Each row was made from one small tree. The marks that hang from a mark follow it in brackets, in alphabetical order. Every link used is in the known rows. Write each row's tree.
In the rows, 128 means zero.
Known rows:
E{D{Z} M}: 156  164  105  182  141  171  101  160  97  152  91  103  156  109  90  163  111  82  170  156
W{V{D{E{M{H}}}}}: 177  164  99  194  139  144  103  121  159  161  160  39  143  86  118  132  133  127  144  145
W{V{M P}}: 151  128  118  133  136  96  137  95  162  100  156  145  121  167  97  84  129  118  135  96
V{D{E{M} H} P}: 132  147  99  186  76  185  158  116  149  113  169  64  155  124  130  110  132  137  90  154
V{D M{H} W}: 140  103  123  112  163  84  114  132  196  80  216  98  112  141  91  126  119  116  125  114
D{E{M} H}: 141  155  91  203  104  161  140  122  120  145  120  54  177  103  158  130  127  139  99  202
H{D M}: 120  90  137  126  196  77  140  112  138  135  150  89  147  92  122  126  154  82  161  84
D{E}: 148  139  107  164  116  136  128  131  120  156  127  95  140  121  141  131  120  129  124  161
M{H{D{E}}}: 146  142  134  162  168  103  123  121  142  161  132  49  136  107  139  147  130  120  125  139
H{D{E Z} M}: 145  119  117  178  184  86  123  114  112  192  135  52  170  96  137  145  149  38  178  140
D{Z}: 132  146  130  143  126  130  111  128  111  159  116  123  139  139  129  142  130  85  148  151
P{V{M}}: 119  122  137  152  177  77  125  117  120  114  142  155  150  130  122  90  113  111  130  126
W{V{D{H} M}}: 133  111  154  137  150  64  137  89  174  88  212  89  153  156  126  102  141  110  128  100
Z{D{E{M} H}}: 147  173  77  206  97  172  136  123  140  116  146  45  174  102  133  130  124  135  118  173
W{V{D{E Z} P}}: 174  155  122  170  95  143  120  101  143  160  165  99  130  156  119  119  137  83  163  114
W{V{D{E} M{H} P}}: 175  139  113  162  140  103  128  103  186  125  192  73  115  157  98  96  124  118  129  113
V{D M P W}: 127  97  114  101  120  108  144  125  192  50  225  148  107  163  78  97  121  115  121  81
E{M{H}}: 137  157  99  162  143  157  112  137  139  142  111  83  135  96  115  136  124  137  116  165
V{D M{H} P W}: 142  106  112  109  137  111  132  121  209  64  215  120  94  169  77  105  117  123  114  97
D{H{M} Z}: 134  112  121  166  148  112  130  97  122  163  128  78  169  143  152  131  150  66  153  169
W{V{D{Z} M P}}: 145  134  136  134  134  94  122  101  163  113  196  127  127  171  86  100  136  64  158  84
H{D}: 111  122  154  119  163  92  136  119  133  119  144  109  137  110  127  135  140  108  134  90
M{H{D}}: 124  131  153  127  178  94  123  117  148  133  135  81  125  118  125  144  137  117  129  107
W{V{M{H{D{E}}} P}}: 166  142  123  167  174  71  134  86  175  133  159  65  130  149  110  102  130  109  133  107

Write each row's tree:
140  148  151  205  125  122  121  101  107  164  155  88  177  143  170  124  125  86  136  166 -> P{V{D{E H Z}}}
140  107  136  137  185  73  109  119  177  87  203  130  126  139  103  104  109  117  136  107 -> P{V{D M{H} W}}
121  150  127  154  178  122  120  128  143  134  126  62  145  77  112  145  136  118  123  126 -> E{M{H{D}}}
138  114  143  123  162  68  122  112  167  99  207  113  133  133  100  105  136  100  149  76 -> W{V{D M}}
164  98  103  178  128  112  125  106  155  147  197  49  167  135  148  140  143  66  162  167 -> V{D{E H{M} Z} W}
163  112  123  177  164  125  123  117  115  156  111  77  167  151  124  150  130  63  179  157 -> E{D{H{M} Z}}
144  89  138  167  163  93  119  88  145  126  186  114  170  139  147  115  141  65  177  128 -> P{V{D{H{M} Z} W}}
152  161  115  196  130  168  116  136  105  143  96  78  175  131  118  161  117  91  149  177 -> E{D{H Z} M}
161  136  127  145  179  72  109  100  167  131  147  95  127  146  113  113  125  118  140  128 -> W{V{M{H}}}
124  108  138  141  195  78  123  110  120  165  139  83  158  103  122  141  156  37  181  107 -> H{D{Z} M}
156  123  101  202  137  119  130  101  114  191  125  46  180  135  167  133  143  68  149  202 -> D{E H{M} Z}
141  117  135  116  135  93  140  102  179  83  206  132  116  159  85  85  134  108  138  62 -> W{V{D M P}}
150  176  82  207  114  164  107  143  96  185  105  72  169  93  131  147  124  85  140  202 -> D{E{M} Z}
131  114  139  146  168  73  103  121  143  102  203  153  149  143  105  111  114  64  164  112 -> P{V{D{Z} M W}}
138  107  98  115  121  111  143  119  176  67  175  156  112  169  91  95  116  125  119  113 -> V{M P W}
136  105  122  145  170  74  119  116  145  88  163  168  144  138  118  95  107  119  141  122 -> P{V{M W}}
157  142  142  170  130  142  119  125  110  142  104  95  156  168  130  161  116  93  154  160 -> E{D{H Z}}
128  96  137  129  169  72  121  121  161  72  215  158  137  131  104  97  113  108  144  89 -> P{V{D M W}}
151  176  65  193  108  173  123  145  133  126  142  66  155  82  105  131  119  125  141  150 -> Z{D{E{M}}}
154  134  95  192  130  146  113  134  136  119  177  112  160  80  125  116  113  127  143  138 -> P{V{D{E{M}} W}}
152  106  100  186  138  118  148  100  131  160  135  52  168  124  165  120  141  110  131  181 -> D{E H{M}}
162  118  92  144  125  118  133  125  199  93  212  86  106  160  90  109  110  124  111  131 -> V{D{E} M{H} P W}
